What can hang from each mark:
zezomo: dumo gopof lasis lilat neleful subak voru
subak: zezomo
voru: zezomo
lilat: zezomo
tenire: zezomo
gopof: zezomo
neleful: vivep zezomo
lasis: zezomo
vivep: neleful

In the rows, zero is written as 128.
Known rows, with every way that one mark hangs from another:
zezomo(lasis neleful): [139 117 111 123 129 144 110 107 156 112 126 138 129 111 137  99 118 138
 126 124 138 111 107]
lasis(zezomo): [132 105 149 142 126 140 135  84 252 102  98 141 144  80 141  94 101 185
 116  72 130 125 108]
gopof(zezomo(lasis lilat voru)): [126 132 115 123 119 120 119 132 135 136 137 126 134 147 131 143 156  66
  97 143 135 121 144]
gopof(zezomo(dumo lasis)): [141 131 128 128 116 111 122 119 152 117 133 137 139 140 121 122 159  93
 150 144 131 106 124]
zezomo(lasis voru): [133 116 125 134 118 132 117  99 147 123 101 123 133 141 153 106 146 117
 109 124 134 126 136]
lasis(zezomo(dumo)): [134 114 143 150 123 132 127  98 218 105  99 145 139 105 136  96 131 179
 138  93 129 116 107]
voru(zezomo(gopof lasis neleful(vivep))): [134 135 109 121 128 147 133 107 122 116 124 111 125 120 150 114 114 144
 126 116 134 138 151]
lasis(zezomo(dumo gopof lilat neleful voru)): [120 142 113 146 120 133 114 151 118 133 128 133 117 135 125 134 158 121
 102 143 126 123 165]
voru(zezomo(dumo gopof lasis subak)): [131 145 131 137 118 120 134 123 116 139 136  95 117 164 139 129 152  98
 190 147 123 136 140]
lilat(zezomo(dumo gopof neleful subak)): [128 138 141 125 135 120 139 153 106 133 151 129 131 140  96 155 117 101
 148 144 105 132 136]
lilat(zezomo(gopof lasis)): [134 124 132 131 121 123 146 118 160 110 126 121 145 122 116 129 126 102
 111 110 115 147 146]
lasis(zezomo(lilat neleful(vivep) subak)): [117 114 126 112 146 147 122 132 159 121 139 133 126  92 133 135 100 191
 117  90 127 134 105]
voru(zezomo(dumo lasis neleful subak)): [133 137 114 124 129 135 113 125 113 139 138 115 117 170 142 122 145 121
 207 136 133 121 107]
gopof(zezomo(lasis lilat subak voru)): [119 133 121 116 123 115 120 144 106 153 152 112 128 161 126 163 159  57
 130 150 127 125 137]
subak(zezomo(dumo gopof lasis voru)): [129 139 129 143 106 104 118 132  89 147 114 110 130 177 106 112 172  76
 112 162 118 141 169]
tenire(zezomo): [138 109 157 139 126 131 150  81 229  99  96 143 157  42 128 100  48 166
 122  62 131 113 120]
vivep(neleful(zezomo)): [136  99 156 130 141 129 172  93 176 100  98 158 145  61 132 108  69 217
 110  89 144 134  76]
lasis(zezomo(dumo gopof lilat neleful)): [126 138 116 141 125 134 117 145 153 119 140 139 120 108 117 125 137 142
 115 135 129 120 139]
vivep(neleful(zezomo(lasis))): [139 104 132 128 135 128 160 101 146  98 102 148 143  84 138 107 104 196
 127  95 146 138  85]
vivep(neleful(zezomo(voru))): [131 101 155 135 137 128 169  99 139 113  87 151 145  87 142 116  90 201
  97  95 143 137  99]
vivep(neleful): [137  95 157 132 132 134 141  99 187 103 113 158 152  73 125  98  76 192
 115 120 147 125  98]
subak(zezomo(dumo lasis lilat neleful)): [131 132 107 118 126 122  98 150 106 139 143 138 122 155  98 113 141 106
 133 156 130 124 109]
voru(zezomo(dumo lasis lilat subak)): [126 137 121 126 128 127 119 134 122 144 143 108 114 172 143 135 147 110
 196 139 133 135 104]
lilat(zezomo(dumo gopof lasis)): [136 135 128 136 119 116 137 134 129 112 129 126 138 148 112 133 157  91
 130 129 112 140 147]
lilat(zezomo(dumo gopof lasis subak voru)): [124 142 131 133 117 109 133 152  63 143 133 106 128 194 115 160 183  61
 142 148 104 150 168]

Rows:
[121 126 130 114 135 125 106 147  75 146 124 141 128 151 109 123 126 137
  82 144 125 135 137]
subak(zezomo(dumo lilat neleful(vivep) voru))
[138 131 138 122 129 122 121 124 157 122 139 155 140 116 112 125 119 113
 136 143 132  93 119]
gopof(zezomo(dumo neleful))
[123 140 156 142 132 107 167 126  86 143 107 110 117 132 136 145 134 128
 128 128 113 137 135]
neleful(zezomo(dumo gopof subak voru))
[120 143 128 109 141 126 122 166  54 138 165 124 109 117 114 155 119 139
 117 173 121 128 136]
zezomo(dumo gopof lilat neleful(vivep) subak)
[124 134 148 119 132 109 127 147 140 142 159 133 130 132 106 156 125  96
 153 155 123 111 109]
gopof(zezomo(dumo lilat subak))
[112 139 127 125 134 131 122 158  82 159 157 111 110 131 120 158 115  89
 104 171 123 128 155]
zezomo(gopof lilat neleful subak voru)
[120 120 135 123 133 131 115 136 134 153 125 135 131 132 104 117  99 116
  81 135 129 130 124]
subak(zezomo(lilat neleful voru))
[124 133 100 102 130 134 110 143  79 131 145 135 129 140 132 149 153  95
  81 140 137 122 152]
gopof(zezomo(lasis lilat neleful(vivep) voru))
[113 116 139 135 129 134 127 124 176 140 121 119 126 129 141 138 128 143
 121 101 125 137 121]
lasis(zezomo(lilat subak voru))
[125 133 133 149 119 125 130 132 181 116 127 131 124 106 122 122 137 146
 115 127 124 128 137]
lasis(zezomo(dumo gopof lilat))
[125 151 119 133 122 121 129 145 103 148 152  96 109 169 133 145 151  89
 183 160 126 142 133]
voru(zezomo(dumo gopof lasis lilat subak))
[126 121 141 125 129 134 135 113 136 130 111 129 145  84 127 130  72 129
 136  85 126 114 143]
tenire(zezomo(neleful subak voru))
[132 147 112 125 121 121 111 153  64 136 155 113 113 152 118 134 163  90
 167 179 121 120 139]
zezomo(dumo gopof lasis neleful subak)
[125 134 106 114 137 146 117 133 132 145 154 110 114 148 143 135 118 114
 178 126 138 132 100]
voru(zezomo(lasis lilat neleful subak))
[134 117 139 115 143 155 137  90 177 114 111 135 134  97 155 104  70 191
 121  87 138 129 113]
voru(zezomo(neleful(vivep)))
[132 148  94 128 121 128 101 160  76 127 158 129 110 139 118 131 158  91
 126 183 133 117 141]
zezomo(dumo gopof lasis lilat neleful)
[131 106 131 122 137 152 128  96 198  99 104 147 139  73 143  98  97 213
  97  69 131 127 116]
lasis(zezomo(neleful(vivep)))
[122 121 150 142 124 128 150 108 201 123 121 112 134  93 126 122 112 151
 130 101 117 136 132]
lasis(zezomo(gopof subak))
[111 136 119 135 128 137 126 148 125 147 141 113 118 124 125 150 132 117
 108 129 123 134 153]
lasis(zezomo(gopof lilat neleful subak voru))
[128 146  96 120 119 121  98 161  72 142 151 139 121 172 122 150 180  58
 126 172 136 103 145]
gopof(zezomo(dumo lasis lilat neleful voru))
[124 128 144 133 123 123 130 124 128 148 117 122 135 128  99 112 106 102
  80 144 122 133 163]
subak(zezomo(gopof neleful voru))
[139 142 125 144 114 126 133 110 141 124 121 109 123 153 142 111 150 109
 164 137 131 133 145]
voru(zezomo(dumo gopof lasis))
[120 136 154 125 139 112 167 124  53 131 101 111 117 122 145 150 131 169
  96 114 111 151 146]
neleful(vivep zezomo(dumo gopof subak voru))
[125 134  99 100 140 133  95 161  43 130 160 128 109 150 132 146 155 133
 148 155 130 126 108]
zezomo(dumo lasis lilat neleful(vivep) subak)
[127 131 116 124 128 117 107 148  99 137 152 119 114 158 129 137 156 105
 169 160 127 126  98]
zezomo(dumo lasis lilat subak)
[127 115 142 127 137 140 133 120 152 123 115 146 144 131 123 132 105 120
  92  99 121 130 132]
lilat(zezomo(neleful voru))
[125 106 144 132 140 130 161 120 126 120 105 150 135  88 138 130  90 186
  92 107 145 140  98]
vivep(neleful(zezomo(lilat voru)))
[126 134 117 118 128 125 111 154  59 140 136 125 129 196 121 153 173  79
 157 136 113 134 136]
lilat(zezomo(dumo lasis neleful subak voru))
[133 129 126 132 130 132 121 131 156 111 127 154 136  71 115 120  73 144
 136 106 135 101 119]
tenire(zezomo(dumo lilat neleful))
[119 113 134 142 125 139 125 111 201 125 106 134 133 111 145 117 124 154
  94  93 132 133 129]
lasis(zezomo(lilat voru))
[127 137 100 115 133 128  93 164  73 139 163 127 108 157 122 142 156 103
 170 169 131 115  98]
zezomo(dumo lasis lilat neleful subak)
[133 152 114 130 122 129 125 136  92 144 146 102 112 166 133 132 148  96
 194 156 127 129 139]
voru(zezomo(dumo gopof lasis neleful subak))
[130 114 128 118 138 132 155  93 106 108  80 124 128 114 169 118 130 183
  76  72 129 149 121]
neleful(vivep zezomo(lasis voru))
[133 129 125 142 120 114 155 129  62 117 102 134 130 130 134 126 153 153
 120 140 138 139 139]
vivep(neleful(zezomo(dumo gopof lasis voru)))
